What can hang from each mark:
Q724: Q567 Q950
Q64: Q724
Q416: Q180 Q748
Q500: Q416
Q748: Q416
Q314: Q104
Q180: Q416
Q950: Q104 Q724
Q901: Q416
Q437: Q64
Q104: Q314 Q567 Q950
Q567: Q104 Q416 Q724

Every row comes from one small tree of marks. The marks that hang from a mark follow it in brackets, in the order of their numbers. Every link used is in the known rows. Which tree was each row made from?
In the rows, zero is written as 128.
Known rows:
Q314(Q104(Q567(Q724))): [132 182 166 111 112 108 137 148 171 118 140 139 145 114 114 134 108 133
 133 103 220 134 180]
Q314(Q104): [128 131 125 109 116 106 173 133 154  93 132 139 153 104 117 124  93 130
 156 116 168 148 184]
Q314(Q104(Q950)): [129 164 107 132 119  74 154 126 142  84 131 127 139 119 121 131 103 158
 147 133 169 131 205]
Q748(Q416): [118  63 177 101  96 135 189 120 165 121 187 121 158 104  92 133  97 142
 172 109 147 171 161]
Q64(Q724(Q567(Q416) Q950(Q104))): [166 125 133  87 125 110 148  84 132  87 115 109 115 128  92 138 153  97
 140  65 141 132  93]
Q64(Q724(Q567 Q950)): [157 119 141  98  88 130 180 104 123  71 153 125 117 112  92 166 137 113
 154  64 136 131 108]
Q748(Q416(Q180)): [ 96  48 194 101  83 136 185 114 183 133 207 147 182 100  96 127 106 152
 180 117 120 182 182]
Q104(Q314 Q950(Q724)): [160 162 121 144 128  76 128 119 114  94 157 122 119 145 160 137 108 195
 136 127 175 121 191]
Q437(Q64(Q724(Q567(Q104(Q314) Q416) Q950))): [175 192 134  98 129 161 113 113 125  98 116 107  97 149 129 147 141  89
 151  69 127  92 105]
Q180(Q416(Q748)): [ 88  76 169 129  93 154 201 117 173 138 181 128 189  79 138 141 115 165
 164 106 141 183 167]
Q500(Q416(Q748)): [ 86  62 186 119  94 147 203 139 179 103 199 131 168  50 113 142  99 155
 163 124 137 206 129]
Q724(Q567(Q416(Q180 Q748)) Q950): [ 82  98 172 103  86 114 179  90 167 135 142 136 161  72 124 151 159 138
 155 125  84 158 117]
Q64(Q724(Q950)): [149 102 129 100  99 134 190 122 138  67 164 122 133 111 103 152 116 137
 157  57 138 139 124]
Q901(Q416): [114  67 178 130 108 133 201  95 170 101 170 117 190  82 123 130  91 135
 160 101 149 171 185]
Q314(Q104(Q567(Q416(Q180 Q748)) Q950(Q724))): [ 98 179 155 130 126  42 100 123 162 142 123 149 163 113 142 135 133 183
 119 153 171 141 172]
Q724(Q567(Q416(Q748)) Q950(Q104(Q314))): [129 137 136 110 122 104 146  78 123 119 111 115 127 105 134 133 176 127
 135 125 126 139 116]
Q104(Q314 Q567(Q416(Q748)) Q950(Q724)): [126 199 153 154 125  68  91 109 136 151 132 122 138 121 175 144 137 204
 116 148 190 125 153]
Q567(Q104): [132 123 151  98 116 133 154 145 167 115 148 111 142 126 130 119  98 129
 174 121 178 144 176]
Q437(Q64): [128 132 131 108 108 170 181 156 145  92 163 131 146 104 148 139  88 111
 171  95 152 156 136]
Q64(Q724(Q567(Q416(Q180)) Q950(Q104))): [147 113 146  87 115 110 144  79 146  97 131 129 134 125  93 133 162 106
 145  71 119 141 110]
Q950(Q104(Q314 Q567(Q416))): [146 171 139 125 139 103 118  94 152 139 122 127 152 128 155 109 135 126
 137 123 211 141 157]
Q314(Q104(Q950(Q724(Q567)))): [152 170 121 118 131  48 128 123 117  85 120 130 113 137 115 145 117 148
 128 134 177 124 175]
Q950(Q104(Q567(Q416)) Q724): [151 133 153  92 160  69 115 121 150 134 121 121 146 138 143 117 123 123
 121 110 222 159 113]
Q567(Q104(Q314 Q950) Q416): [144 190 131 135 141  94  96 101 166 141 108  89 125 151 156 107 119 165
 152 142 163  99 204]
Q724(Q567(Q104(Q314 Q950) Q416(Q180 Q748))): [106 180 171 135  98 110  91  90 162 159 124 124 138 120 146 126 158 168
 156 166 125 124 190]
Q724(Q567(Q416) Q950(Q104)): [141 118 133  88 135  87 165  81 140 107 109 105 127 118 113 132 157  95
 141 108 139 140 108]

Write each row's tree:
[150 198 144 129 126  96  94  84 149 141 102  97 108 147 140 127 139 139
 151 146 161  97 182]
Q724(Q567(Q104(Q314 Q950) Q416))
[149 174 126 115 147  41 114 107 135 107  95 118 116 136 118 135 118 146
 123 133 166 117 163]
Q314(Q104(Q950(Q724(Q567(Q416)))))
[170 122 128  90 108 119 164 101 111  62 143 121 112 130  88 149 152 100
 145  65 152 139 106]
Q64(Q724(Q567 Q950(Q104)))
[138 148 189  86 136 141 112 141 213 156 119  84 129 136 121 101 102 136
 150  93 178 123 167]
Q567(Q104 Q416 Q724)
[134 211 135 161 118  80 112  86 155 144 130 118 142 126 168 137 129 173
 136 142 193 109 184]
Q104(Q314 Q567(Q416) Q950)
[129 102 180  92 120  94 139 104 163 138 137 141 147 113 129 135 117 132
 145 114 141 155 128]
Q950(Q724(Q567(Q416(Q180))))
[160 149 164  90 112 142 116 105 161 124 111 107 116 133  97 131 123 101
 160  79 161 124 124]
Q64(Q724(Q567(Q104 Q416)))
[ 64  46 206 137  77 149 196 101 184 121 193 147 222  52 130 129 113 168
 165 122 109 200 194]
Q901(Q416(Q180 Q748))
[124 164 148 128 123 116 118 103 149 147 126 130 159 108 158 112 145 144
 135 134 199 157 146]
Q950(Q104(Q314 Q567(Q416(Q748))))
[144 157 155 115 149  87  96 116 132 144 123 130 144 129 165 116 141 158
 115 127 211 154 125]
Q950(Q104(Q314 Q567(Q416(Q748))) Q724)
[175 124 128 106 151  94 128 126 112  94 145 130 128 149 150 109 115 149
 133 109 197 151 158]
Q950(Q104(Q314) Q724)
[134 175 148 129 144  88  77 123 148 149 111  94 121 143 165 115 128 198
 134 150 159 116 172]
Q567(Q104(Q314 Q950(Q724)) Q416(Q748))
[143 157 149 112 138 126 114 107 178 151 109 102 139 134 151 101 109 139
 161 125 164 116 182]
Q567(Q104(Q314) Q416)
[146 114 165  92 130  93 144 109 148 128 122 120 128 116 127 139 109 124
 139 107 162 146 113]
Q950(Q724(Q567(Q416)))
[144 155 126 116 142  84 145  89 140 118 127 117 144 128 150 126 154 127
 132 114 177 127 139]
Q724(Q950(Q104(Q314 Q567(Q416))))
[121 202 125 136 131  53 121 108 165 127 105 124 148 119 131 133 118 146
 131 140 194 119 183]
Q314(Q104(Q567(Q416) Q950))
[159 172 177 108 119 155 112 149 172 128 151 105 117 150 134 111 109 155
 153 101 194 112 204]
Q567(Q104(Q314) Q724)
[144 157 154  85 115 158 126 122 152 105 134 123 122 136 119 146 143  87
 161  70 105 116 105]
Q437(Q64(Q724(Q567(Q104 Q416(Q180)) Q950)))
[117 127 194  80 130 120 126 129 220 151 139 100 145 136 121 109 133 146
 149  94 126 120 171]
Q567(Q104 Q416(Q180) Q724(Q950))
[135 132 141 106 127  89 142  63 143 120 124 132 142 125 133 123 174 117
 144 121 115 132 147]
Q724(Q567(Q416(Q180)) Q950(Q104(Q314)))
[ 90 112 154 104 114  93 160 108 166 131 149 137 178  95 140 129 164 141
 140 126 145 169 127]
Q724(Q950(Q104(Q567(Q416(Q180 Q748)))))
[166 112 145  85 139  88 139 123 112  94 137 128 118 140 119 130 128 112
 135 111 194 163 121]
Q950(Q104 Q724(Q567))
[177 194 139 128 100 127 100 104 119  93 136 114  95 155 111 144 136 140
 155 101 173 101 173]
Q64(Q724(Q567(Q104(Q314 Q950))))
[ 65  45 203 120  83 147 199 134 198 112 219 156 191  45 118 135 108 166
 170 132 112 217 150]
Q500(Q416(Q180 Q748))
[147 226 160 158 101 105 109 123 150 125 167 121 123 138 152 146 129 188
 130 119 219 105 205]
Q104(Q314 Q567(Q724) Q950)
[154 170 171  98 146 124 110 119 187 144 117  80 114 150 136 111 131 152
 137  91 154  88 173]
Q567(Q104(Q314) Q416 Q724(Q950))
[153 133 119  98 107 169 180 147 125  61 163 124 125 117 124 157 109 108
 160  50 128 134 103]
Q437(Q64(Q724(Q950)))
[157 173 125 105 119 164 126 110 105  90 121 121 109 122 132 144 161 103
 139  72 120 127  80]
Q437(Q64(Q724(Q567(Q416(Q748)) Q950(Q104(Q314)))))
[139 142 178  79 143 121 130 134 202 140 120  74 121 138 118 115 123 137
 142  86 154 108 149]
Q567(Q104 Q416 Q724(Q950))
[110 130 165  90 112 113 150 107 157 136 110  97 127 102 120 144 156 121
 152 128 120 131 113]
Q724(Q567(Q104 Q416(Q748)) Q950)
[167 154 121  86 131 149 142 113 120  79 121 112 109 133 114 145 144  74
 144  56 131 128  74]
Q437(Q64(Q724(Q567(Q416) Q950(Q104))))
